Each row was made from one walk, in order. Every step used is in the known rows, and no mark comes twice. Write each row's walk.
Known rows:
vufa > fubal > puvufem: [-12.3  -6.7 -32.4 -18.3 -14.1   2.3 -17.9  -6.6 -29.0   5.7  10.1  -9.5
 -17.6  31.0  19.1  16.7  -3.6  -4.8  -7.8]
puvufem > lobazo > vufa > fubal > nokib: [ -6.2 -13.3  35.7  -1.6  -6.8 -12.9 -25.4   3.6 -21.5  38.2 -14.1  22.8
  22.4  28.4  25.2  13.8  17.7  13.1 -20.7]
dogak > nokib > lobazo > vufa: [ 16.7  40.2   9.3   4.0  11.6 -31.8 -29.9  33.6  15.7   5.0  -9.1 -14.2
 -13.3  15.9 -16.9  33.4  13.6   1.9   4.2]
dogak > vufa > lobazo: [  1.9  16.2  10.7  -7.8   4.0  -8.1 -29.5  -0.2   9.8  -7.8   7.9 -35.1
   2.3  -2.2   1.6 -38.4  -4.7   3.0  16.2]
nokib > dogak: [ -4.0  44.9 -21.7   0.0 -19.4  -7.6 -28.0  10.9 -22.3  -9.7  -1.4  -9.8
  -4.8   5.0  16.5  13.1  -5.1   3.1  18.4]
vufa > lobazo > nokib > dogak > puvufem: [  9.0  76.9 -19.4  -1.9 -22.8   9.1   2.2  14.7 -22.4 -34.0 -20.3 -29.6
  14.5 -18.9   1.8 -35.3 -11.5  23.2  28.2]
dogak > vufa > fubal: [-16.0  13.9 -14.6   1.1  21.0 -13.4 -40.5 -11.7 -21.7  50.6   1.9 -10.0
 -28.9  21.7  27.9   8.6 -19.5 -12.1   9.6]
dogak > nokib: [ -4.1  40.3 -12.7 -12.7  -9.6 -16.8 -13.6  14.0 -31.0   0.4   0.9 -28.6
   4.3  27.5   9.5   3.1   4.3   0.4  19.6]
fubal > puvufem > lobazo: [-14.6 -61.8  20.4 -17.3 -24.4  -0.7 -12.9 -20.4  -9.8 -27.1  12.5 -16.1
  -3.8  19.3  -4.2  -3.0  37.0  -8.4  -0.6]
nokib > lobazo > vufa > fubal: [ -3.4  28.9 -11.4  18.7  20.2 -11.6 -28.5   9.0  -4.8  49.6 -15.1  13.7
  -7.0  20.8  12.8  22.7  -6.5  -4.9  -4.5]
vufa > fubal > puvufem > lobazo: [-26.2 -55.1  -2.3  -3.4 -18.2   4.6  -6.1 -27.3 -21.1   1.4  -0.6  -7.7
  -6.8  22.9   3.7  -3.5  32.2 -10.7  -2.6]
puvufem > dogak > vufa > lobazo > nokib: [-28.9  45.7  -0.2   8.8   0.0  -0.4  -6.7  -0.1 -23.0 -18.8  -9.7 -25.5
  10.7  -1.9  18.3 -35.2   6.3   6.2  15.7]
vufa > fubal > puvufem > dogak > nokib > lobazo: [-16.2  32.0  -3.3  24.9  -5.7 -13.9  13.7   9.5 -26.1 -11.9 -12.8  -9.3
  -9.2   4.2 -29.0  26.5  40.4  -8.7  24.8]
vufa > lobazo: [ -0.7  22.5   3.6  -4.0 -12.8   7.9  -7.8   0.9  -7.7 -10.3   5.0 -15.9
  39.0   4.9  14.2 -51.9  -3.2   5.7  10.0]
lobazo > nokib > dogak > puvufem > fubal: [  0.0  10.5  -4.8  19.2  -5.6   1.5 -16.9  18.7 -38.0 -37.3 -16.5 -10.5
 -15.6   0.4  13.3  -6.7 -21.8  31.5  18.3]
dogak > nokib > lobazo > vufa > fubal: [ -4.5  45.2 -24.2  20.6  17.4 -16.7 -19.9  15.4 -10.7  47.6 -24.9   2.0
 -12.2  23.0   4.4  25.5   2.0  -4.0   2.5]
fubal > nokib > lobazo: [  9.7  25.2  64.9  -4.5 -15.9 -22.1  -0.4  38.0 -18.1  -0.9  -0.7  20.5
  28.0   0.1  -1.4  30.3  15.1  -3.0  15.9]
lobazo > nokib > dogak > vufa > fubal: [-29.1  57.7 -48.4  14.3  10.1 -12.5 -29.2   3.3 -33.7  41.8 -24.4 -13.1
 -39.8   8.6  29.8  19.6 -16.8  -5.2  19.7]
nokib > lobazo > vufa: [ 18.8  19.7  25.2   0.7  14.2 -24.3 -39.9  25.6  21.6   6.7   2.8   0.4
  -6.4  14.2  -5.7  29.7   2.4  -1.3  -5.2]
vufa > lobazo > nokib: [-25.3  62.6 -16.0  -0.5 -16.1   9.0   9.5  15.7 -34.5  -9.6 -14.1 -13.0
  37.0   7.0  35.4 -41.2  -9.2   6.5  14.4]
vufa > fubal > puvufem > lobazo > nokib > dogak: [-39.8  38.6 -52.0  15.0 -29.3   2.7   5.2   3.2 -43.4  -8.7 -35.9  -8.6
 -17.1   3.8  16.8  11.5  20.7  -0.2  17.3]
lobazo > vufa > fubal > nokib > dogak > puvufem: [ 28.9  45.1   6.8  -7.1 -13.6  -6.8 -27.2  16.6 -12.4  -1.9 -16.3  -7.5
   2.7  -1.8  -0.8   5.8  -6.6  31.3   1.0]

Which walk is each row?
[-12.3  33.0 -14.7  33.9  20.1 -13.9 -19.3   1.4 -12.6  35.0 -21.7   3.7
  -9.3  20.0  -2.7  19.9  17.0  -1.8  -0.4] -> puvufem > dogak > nokib > lobazo > vufa > fubal
[ 18.1 -27.9  66.6  -9.2 -14.6  -9.0 -21.0  23.6 -34.9 -23.2   4.5  10.7
  20.5  14.8  15.2   0.8  -8.2  35.5  -2.9] -> dogak > puvufem > fubal > nokib
[  3.2  37.6   9.3  -2.1 -13.8 -15.9 -22.9  15.7   4.3 -16.6  -7.9 -28.2
   1.4 -14.7  -4.1 -19.8   8.2  16.1  18.8] -> fubal > nokib > dogak > vufa > lobazo
[  1.7  43.0  11.4  -6.9 -31.9 -15.3 -21.4  25.7 -30.5 -10.4  -7.7   4.3
  12.2   3.8  17.0  26.0   6.6  15.4  10.2] -> fubal > nokib > dogak
[-11.7   6.1 -43.5 -12.0  -6.9 -12.0 -34.4  -1.4 -14.3   1.4   1.5 -26.9
 -57.0  16.4   3.9  34.8  -0.4  -2.5   3.5] -> nokib > dogak > vufa > fubal > puvufem
[ -2.4  33.5  42.4   9.6  -8.9 -16.6   5.9  30.6 -29.6  27.0 -14.7  29.8
  23.7   3.9   6.6  28.7  11.6  -5.9  15.1] -> vufa > fubal > nokib > lobazo
[ 19.6  -1.6  74.2   9.5  -9.2 -17.6   0.4  41.3 -20.5 -21.6  -7.9  19.0
  15.5  -5.6 -12.5  20.1   7.1  17.1  17.9] -> dogak > puvufem > fubal > nokib > lobazo
[-25.8  -1.0  -2.5  16.5  23.8  -7.4 -40.7 -29.8 -24.3  35.3   5.6  -6.7
 -23.3  18.6  18.4   2.9   0.1  -8.0   5.9] -> puvufem > dogak > vufa > fubal
[ -7.9 -33.8  27.0 -12.4   9.4 -18.7 -52.3 -22.1   2.1 -31.3  33.9 -34.4
 -44.7  12.3 -10.2  18.2  20.5  -0.5   0.4] -> fubal > puvufem > dogak > vufa
[-15.7  10.1 -26.2   7.7  -3.2 -11.7 -18.8 -11.6 -21.9 -14.7  -2.6 -28.1
 -18.5  31.4 -11.2  15.9  36.4  11.4  -5.4] -> lobazo > vufa > fubal > puvufem > dogak > nokib
[  3.2  12.1  24.8  -8.4  -3.2 -14.1 -32.0  14.9 -25.2  39.8  -6.5  21.9
  19.7  31.7  32.3  21.9  -1.8  17.1 -22.1] -> lobazo > vufa > fubal > nokib
[  0.7  29.3  -6.3  -7.0   5.1 -27.8 -53.7   6.8  -0.7  -3.1   5.7 -32.4
 -48.3   0.0   2.8  25.8  -7.7  -2.0  23.6] -> nokib > dogak > vufa
[ -6.1  17.3 -23.0   5.4  18.2  -5.1 -42.6  -5.7 -11.5  51.9  -4.9   6.3
  -5.6  34.9  32.4   8.3 -16.8   0.9 -17.3] -> lobazo > vufa > fubal
[ 19.9  -6.6  54.8  10.2   8.8 -30.9 -36.1  40.3   9.3  -2.2  -8.1  16.9
  -3.3  14.9  -3.7  40.7   8.7  19.0 -12.4] -> puvufem > fubal > nokib > lobazo > vufa
[ 20.7 -31.9  37.1 -10.0   7.4  -9.1 -42.6 -11.6  22.2  -6.2   3.3 -18.3
   0.5  15.5  -9.7 -11.3  14.8  12.0 -13.3] -> dogak > puvufem > lobazo > vufa
[  8.7 -10.8  43.0  -5.5  -7.1  -9.6 -22.1   2.5 -18.2  29.1 -14.4  14.9
  23.0  19.7  12.5   4.2  13.4  20.6 -17.6] -> dogak > puvufem > lobazo > vufa > fubal > nokib
[  4.7 -53.0  17.6 -15.5  -2.6 -14.3 -44.3  -9.8  21.7 -14.9   8.8 -16.0
 -17.5  28.9  -7.1  13.8  29.2   5.6 -24.4] -> fubal > puvufem > lobazo > vufa
[ -0.2  13.5  11.4  13.0  -8.3 -14.8 -25.0  18.4  -1.1 -24.8 -13.0 -24.1
  -9.2 -12.8  -3.9 -18.5   3.9  24.7  16.9] -> puvufem > fubal > nokib > dogak > vufa > lobazo
[  9.3  29.0  19.6  16.9  13.4 -28.4 -28.8  18.2  13.6  -6.6  -6.8 -11.2
  -8.9  13.1 -24.2  27.5  29.4   5.3   1.6] -> puvufem > dogak > nokib > lobazo > vufa
[ -0.6 -31.9  58.3  -2.9 -14.4 -13.5 -25.2  24.4 -40.3 -11.2   3.9  21.6
  19.9  25.5  29.8  15.0  -3.2  26.8  -6.5] -> puvufem > fubal > nokib
[ -9.2  49.6 -11.0   7.1 -26.6  -9.4 -14.4  17.4 -41.7  17.0 -20.3  13.2
   8.8   7.4  24.9  23.6   3.2  12.6   8.6] -> vufa > fubal > nokib > dogak
[-22.9  87.7 -44.7  13.1 -27.0   3.4   2.8  22.3 -32.8 -20.7 -29.3 -15.5
  12.4  -8.1  23.2 -18.4  -1.9  12.2  25.1] -> vufa > lobazo > nokib > dogak
[-22.8  31.0  -9.0   3.1  -0.5 -24.4 -33.3   5.8 -13.2  -6.5 -15.0 -31.1
 -44.4  -4.5   6.4  18.7   9.6  -4.2  27.2] -> puvufem > lobazo > nokib > dogak > vufa
[-14.6   6.7  -7.3  -3.9 -16.1 -10.1 -10.0  -8.3 -30.3 -39.0  11.0 -33.0
  -6.9  24.1 -13.0   8.4  38.6   7.3   8.2] -> fubal > puvufem > dogak > nokib
[-25.3 -41.1 -16.5   3.8 -13.0  -8.3 -17.8 -23.2 -10.6  -3.4 -10.1 -20.5
 -40.8   9.1  -9.6  13.5  36.4  -9.6   8.3] -> nokib > dogak > vufa > fubal > puvufem > lobazo
[  0.2  38.8 -11.5   3.4  -5.1 -10.5 -28.0   4.5   8.9 -16.0  -4.8 -37.3
 -10.5 -13.7  -4.6 -28.0  -0.1   7.5  23.8] -> nokib > dogak > vufa > lobazo
[-14.0 -33.2  19.5  -6.2 -13.3   4.0 -24.8 -27.4 -20.3 -45.4  31.5 -12.4
  -0.3  20.0  -0.2   2.6  30.0   3.5  -8.7] -> fubal > puvufem > dogak
[-33.7  46.0 -25.2  14.9 -25.9  -3.1  -1.1   8.3 -38.7 -14.2 -29.1  -8.8
   0.3  -0.8  20.3   3.1  16.6   0.7  24.4] -> puvufem > lobazo > nokib > dogak
